Each row was made from one walk, in order. Every step used is in the known rows, and no mark comes twice. Write each row's walk.
In the rows, 128 means zero.
Known rows
libob-dukev-saka: [ 97 162  93  99 119 160 133 121  97 119 129 122 161 164  81  94 158 137
 183 194 109 150 152  96 149  72 107 112 156 178 108 111 107  99 163 136
 111 128 102]
dotu-libob-dukev-ligol-pega: [ 75  93  88 110  98 130  94 102 114 187 140 113 153 136  56  95 136 141
 148 148  71 121 167  93 106  95 116 113 142 175  70 165 180  73 152 178
 112 117 152]
dotu-libob-dukev-giko-vibut-saka: [129 126 118 110 162 178 129 126 161 178  97 127 176 113 146 108 117 124
 158 183  65 111 200  81 120  48 118  94 140 159 132 142 101  55  96 146
 105 115 148]
ligol-pega-libob-dotu-saka-dukev-kileb: [103 136 126  82 115 174 137 109  88 144 114 117 138 147 107 104 139 143
 186 167  93 140 121  90 189 147  91 122 125 106 173 122 146  84 167 177
  74  85  85]
libob-pega: [ 72 121 130  99 105  85 109 117 156 176 154 135 146 140 100 118 137 163
 144 140 116 139 166 103  98  96 168 135 123 161  87 161 145 119 127 180
 105  91 138]
kileb-dukev-giko-vibut-saka-dotu: [114 122 127  98 148 154 101 142 129 121 108 105 121 159 140 145 101  99
 156 173 136 135 160 148 123 116 110 102  96 146 163 125 104  81 102 153
  89 113  97]
ligol-dukev-kileb-maru: [158  72 142 126 110 125 162 121 107 146 100 119 150 149 114 129 124 134
 151 192  77 139 149 118 138  85 139 151 133 132 138 176 146 120 135 170
 111 105  91]
rolek-saka-dotu: [ 96 144  97  59  83 134 113 135 117  91  95  99 103 197 103 126 114 115
 175 152 196 145 144 167 125 118 120 109  79 119 163 111 117 116 144 164
 117  99  78]
vibut-giko-dukev-ligol-pega-libob-dotu-saka: [ 82 131 109 109 123 117 163  93 146 153 132 140 146  81 105 109 170 144
 144 198  85 126 169  89 160 118 131 134  92 153 130 175 107  92  92 149
  92 112 132]
libob-dotu-saka-rolek: [144 128 100 108  99 144 163  97 104 120 135 111 138 155  90 157 149 154
 176 205 172 113 183 152 121 124 123 145  93 114 181 123 127  85  79 181
  98  39  88]
vibut-saka-dotu-libob-dukev-ligol-pega: [ 74 104  85 104 115 143  78 111 104 180 129 107 147 137  61 102 127 128
 155 151  80  99 163  95 114 102 111 101 127 165  89 164 168  63 150 186
 106 127 138]
ligol-dukev-giko-vibut: [139 104 104 116 144 129 140 114 158 158 149 148 155 157 110  95 143 127
 124 158  95 199 185 137  73  55  88 115 158 170  88 135 155  78 109 133
  96  97 151]
pega-libob-dotu: [ 58 147 102 119  75  67 179 110 129 128 106 151 142 127 129 139 171 149
 173 150 116 190 112  81 160 132 148 121 120 154 114 153 130 123  75 163
  91  97 117]
saka-vibut-giko-dukev-ligol-pega-libob: [ 70 119  86  77 101 121  72 129 141 161 132 112 156 124 142  99  99 135
 157 139  69 162 127  89 147 109 109 123 137 110  78 138 140  95 120 140
 107 177 162]
giko-dukev-ligol-pega-libob-dotu: [ 43 144  89 113  99  64 157  93 113 146 133 147 133 130 109 136 170 136
 152 132  96 185 123  72 141 129 138 110 126 167  73 159 150 109  82 174
  88 121 121]
saka-dotu: [ 96 101 121  93  76 113 100 138 127 110 121 103 108 172  98 145 112 117
 184 164 183 154 120 171 130 134 127 123  83 139 152 112 120 119 122 166
  95  88 111]
ligol-pega-libob-dukev-giko-vibut-saka-dotu: [ 91 143 103  79 141 144  88 143 123 134 115 115 144 151 134 112 108 116
 156 157 125 141 139 121 125 119  99  89 108 123 145 142 113  78 127 158
  87 141 117]
rolek-saka-vibut-giko: [131 174  90 110 101 113 115 162 155 144  90 114 145 144 151 107  89 118
 149 174 175 128 164 129 123  42  98 141 104 122 133 112 102 116 112 127
  86 119 115]
ligol-pega-libob: [ 70  89 105  64  72 133  88 126 142 170 120 111 154 141 132 102 124 165
 179 148  82 183 137  80 161 139 115 114 129 117 108 164 143 115 128 155
 123 160 180]
pega-libob-dotu-saka-rolek: [139 133  95  96  93 146 162  99 106 111 134 112 145 144 107 148 145 160
 179 201 156 120 169 139 134 133 123 145  97  94 183 124 125  86  78 169
 104  54  95]
kileb-dukev-saka-dotu: [101 125 118  86 109 153 112 133  95  74 118  93 103 178 104 145 121 107
 182 180 161 156 133 164 158 141 112 120  90 162 164  99 117 108 142 144
  94 115  66]
giko-dukev-ligol: [ 88  89 108 121 125 134  93  95 139 145 158 116 124 148  86 135 109 101
 160 163  56 128 159 129 102  57 139 129 155 180  43  90 124  78  97 149
 114  97 127]
kileb-dukev: [146  64 160 116 113 124 123 121 137 153 116 109 119 148 135 155 113 147
 144 205  97 174 194 119 123 139 138 128 111 174 125 140 121 103  86 133
 134  73 105]
rolek-saka-vibut-giko-dukev-kileb-maru: [146 120 138 114 131 120 167 126 122 136 104 117 144 127 152 138  81 116
 125 182  99 127 155 127 129  60 149 157 119 113 143 143 118 128 126 155
  99 125  72]
dukev-ligol-pega-libob-dotu-saka: [ 67 124 110 114 105 128 169  88 139 141 112 137 151  96  97 113 183 152
 158 192  85 130 161 102 169 140 136 132  95 148 153 185 126  91 103 170
  94 104 133]
pega-libob-dukev-saka-vibut: [104 191  93 107 117 109 110 143 113 100  92 113 152 155 143 115 120 122
 182 170 157 178 116 139 150 106 112 123 128  93 136  99 131  90 144 148
  88 145 104]
saka-dotu-libob-dukev-ligol-pega: [ 72  96  85 105  97 125  88 107 106 168 141 109 146 140  51  99 133 133
 148 144  90 118 151 108 106 108 116 110 125 166  85 159 181  72 157 180
 106 119 141]
saka-dukev: [141 130 136  77 115 121 108 139 119 153 124 105 110 173 116 129 128 142
 197 154 132 166 151 114 108 125 115 129 117 102 108  96 122  78 121 175
 124  64  94]
libob-dukev: [122 126 117 115 103  87 126 127 130 170 133 140 165 144  90  99 142 163
 150 201 113 165 151  91  98  91 134 111 141 148  88 143 110 101 129 144
 130  78 130]
giko-vibut-saka: [115 123 131 100 158 166 105 135 164 185  81 115 148 156 153 131 127 114
 177 177  82 134 203  92 123  63 128  86 139 160 121 153  94  74  66 163
 102 127 136]
kileb-dukev-libob-dotu-saka-vibut: [122 145 124 146 125  86 147 120 124 105  88 123 121 120 143 152 136 126
 143 181 169 151 148 159 152 145 127 142  65 108 180 133 137  84  91 154
  72  90 109]
libob-dukev-giko-vibut-saka-rolek: [161 146  91 100 149 180 114 125 106 146 137 109 168 174 128 137 103 137
 163 187 130 108 196 123  88  64  95 113 144 108 144 102 116  58  83 162
 105  72  97]

Write each row's walk
[118 130 117 105 145 138 150 119 155 147 153 140 151 149 130 107 126 128
 130 140  92 191 171 143  72  70  98 127 154 143 105 108 144  72 113 144
  90  88 131]
saka-dukev-giko-vibut
[128 129 133 121 108 105 119 132 162 133  85 109 132 131 138 138 121 128
 174 194 179 149 163 180 137 133 130 144  74  91 179 131 126  88 109 171
  86  98 136]
dotu-saka-vibut
[119 112 107 130 117 122 172  97 113 121 117 142 128 117  82 117 195 143
 154 197 117 126 165 104 168 117 120 129  82 166 154 161 122  89 102 147
  96  79 132]
ligol-dukev-libob-dotu-saka
[ 46 182  73  93 102  87 165 105  94 130 106 140 132 146 115 120 177 143
 157 122 102 175 125  70 141 134 124 110 122 133  96 158 158  96 106 183
  96 118  86]
rolek-saka-dukev-ligol-pega-libob-dotu
[ 97 118 132 128 105 114 187  94 150 144 109 139 134 109  91 132 190 151
 163 208 130 133 181 121 153 129 144 136  79 166 166 175 108 102  89 172
  93  66 126]
libob-dotu-saka
[114 148 116 115 156 131 181 107 150 143 150 150 153 129 125 109 149 130
 122 149  96 185 175 138  82  83 101 128 139 146 125 125 141  69 105 150
  78  78 118]
libob-dotu-saka-dukev-giko-vibut
[ 50 172  88 107 115  92 148 110  98 146 106 137 136 136 124 130 172 138
 170 131  87 161 124  58 152 136 125 108 127 140  96 165 146  87  90 187
  86 121  99]
vibut-saka-dukev-ligol-pega-libob-dotu
[111 143  90  89 104 166 151 113 111 113 118 113 166 125  79  90 152 138
 198 195 104 133 147  90 164  73 128 115 141 175 129 107 119  87 162 129
 120 117 110]
dotu-libob-dukev-saka
[ 93  94 125  84  83  94 135 107 175 170 135 127 154  83 100 112 127 167
 166 141 110 111 160  89 119 102 196 139 103 155 117 156 161 101 129 168
 118  77 147]
dotu-libob-pega
[128 125  89 109  99 148 160 112 123 118 147 134 174 102  90  84 109 154
 138 177 122 113 153 119 113  72 101 137 113 147 143  96 130  84 178 130
 122  72 139]
rolek-saka-dotu-libob-dukev-giko
[154 141 117  85 142  81 101 133 168 164 141 119 114 143 143 130  84 109
 138 175 161 158 180 116  95  54 123 121 103 142  73  87  83 113  84 122
 110 116 120]
rolek-saka-vibut-giko-dukev
[ 64 133  79  46  96 158  89 122 117 147 111 104 150 150 127  87 123 149
 173 127  58 160 138  81 148 125 106 114 142  90  94 144 152  84 148 158
 132 160 136]
rolek-saka-dukev-ligol-pega-libob
[ 95 135 108 106 149  90  95 124 132 141 177 138 135 104 119 110 109 142
 106 132 110 111 149  93 125  73 146 144 104 145  89 121 129 105 126 128
  90 119 149]
dotu-saka-vibut-giko-dukev-libob-pega
[ 67 115 104 111 110 112 100 122 115 139 165 134 142 133 101 114 124 155
 129 114  90 117 138  89 130  76 149 140 127 163  89 133 151 113 143 146
  98 106 154]
dukev-libob-pega
[125  66 113 130 111 160 110 126  85 103 137 110 116 144 123 139 103 134
 133 161  73 139 144 104 170  93 108 135 117 173 128  95 131  99 115  92
 119  99 145]
kileb-dukev-libob
[106 139 109  97 172 176 104 133 145 190 109 130 178 134 154  99 120 133
 145 169  57 133 195  67 121  67  95  87 151 146 112 161 106  63 103 152
 100 149 156]
ligol-pega-libob-dukev-giko-vibut-saka
[118 176  99  92 102 104 115 140 137 116  64 105 123 185 150 130 105 116
 167 149 203 165 163 168 114  99 126 121  95  83 148 109 141  99 126 172
 104 109 101]
rolek-saka-vibut
[100 130  99  83  96  94 106 128 126 179 134 138 180 129 111  76 138 179
 148 181  82 181 132  59 122 120 120 100 148 117  80 167 127  98 143 142
 134 129 152]
ligol-pega-libob-dukev
[ 80 104  95 111 129 112  66 111 124 189 155 109 124 157  83 121 111 113
 132 138 104 134 175 117  94  83 100 121 129 173  48 138 163  85 123 175
  88 140 150]
saka-vibut-giko-dukev-ligol-pega
[ 60  94  95  69  95 136  79 113 137 164 138 111 151 136 122 102 114 146
 166 142  48 169 137  81 148 121 118 114 145 124  73 146 145  95 121 151
 125 165 170]
giko-dukev-ligol-pega-libob
[ 83 161 106 130 115  88 135 114 133 124  87 121 137 116 134 134 145 126
 157 164 152 152 137 154 147 144 127 137  84  95 159 153 154  79 104 181
  67 117 121]
dukev-ligol-pega-libob-dotu-saka-vibut
[128 160 110 142 107  89 138 148 160 150 103 128 148 101 140 118 119 125
 148 196 168 122 155 130 141  69 109 154  87 138 154 137  98 111  88 132
  62 101 125]
libob-dotu-saka-vibut-giko
[ 99 119 110 102  87 158 126 118 104 147 118 133 181 144 109  83 113 154
 172 190  67 152 100  77 180  98 110 112 169 124 139 116 126 106 174 137
  93 100 116]
pega-libob-dukev-kileb
[105 132 102 113 135 127 155 114 163 152 154 157 186 122 133  85 125 145
 112 158  70 198 157 120  84  61 104 116 172 147  98 133 137  83 118 120
  98 111 154]
pega-libob-dukev-giko-vibut
[103 161 121 126 106  76 149 123 148 118  79 126 137 115 150 139 142 131
 169 181 172 166 137 158 153 150 139 140  75  86 178 144 133  91  93 170
  74 102 122]
pega-libob-dotu-saka-vibut
[143 115 112  93  97 105 133 128 138 148 104 120 164  93  98  99 121 150
 179 200 124 118 134  86 130 103 153 101 102 131 141 136 114  72 132 137
 133  77 120]
vibut-saka-dotu-libob-dukev
[ 76 122 114 104 122 118 166  84 142 146 128 137 141  91 100 117 178 146
 152 192  85 138 169  98 159 138 141 126  92 148 133 174 118  89  94 162
  99 108 133]
giko-dukev-ligol-pega-libob-dotu-saka
[147 146 141  75 153 156  86 152 117 168  97  94 116 170 139 132 123 130
 211 166 112 127 174  85 123 116 108 109 115 100 121 107  96  59 105 182
 123  84  89]
vibut-saka-dukev
[121 147 115  68 111 196 125 121  85 130  99 105 128 196 111 103 113 129
 190 154 113 136 136 105 161  99  92 116 140 107 159  81 137  90 180 167
  96  72  62]
rolek-saka-dukev-kileb
[128  89 101  54  52 141 151 116 155 103  80  91 124 104 100 119 109 126
 207 162 165 110 141 139 155 112 163 121  62 128 193 110 142  91 136 144
 134  78 114]
rolek-saka-dotu-libob
[ 63 104  89 116 110 126  80 107 104 191 149 118 152 162  55  99 143 139
 135 148  77 131 169 100  97  94 103 110 150 176  55 169 173  81 150 184
 106 123 150]
libob-dukev-ligol-pega
[104 111  94 104 125  95  88 125 106 144 162 136 136 147  90  98 143 152
 129 120  97 132 143  77 120  78 132 127 129 163  70 142 166 100 147 144
 109 107 147]
ligol-dukev-libob-pega
[140 174 111  42 124 143 120 138 109 132  97 102 105 194 124 110 131 138
 188 145 147 155 175 112 101 110 110 113 111  81 121  95 120  77 142 173
 143  76  60]
rolek-saka-dukev
[ 79 165  82  75 116 164 121 124  95 123 130 121 172 154  94  79 156 147
 181 184  84 164 139  74 165  94 101 105 159 154 104 127 117  98 172 136
 115 163 116]
ligol-pega-libob-dukev-saka
[120 115 133  93 105 180 115 123  93 141 116 107 131 179 106 117 111 129
 199 160 102 142 119 110 164 110  96 126 146 119 151  84 138  91 165 169
  82  67  83]
saka-dukev-kileb
[133 108 134 108 127 156 113 114 136 157 135 120 137 136 120 119  89 115
 158 196 116 126 143 114 165  75 104 128 127 149 141  87 104 110 133 131
  67  96 116]
dotu-saka-vibut-giko-dukev-kileb
[110 138 128  87 111 175 148 111  95 128 109 121 139 143 116 108 136 141
 194 175  89 137 114  95 191 137 101 128 127 101 180 107 130  84 158 163
  77  75  75]
pega-libob-dotu-saka-dukev-kileb
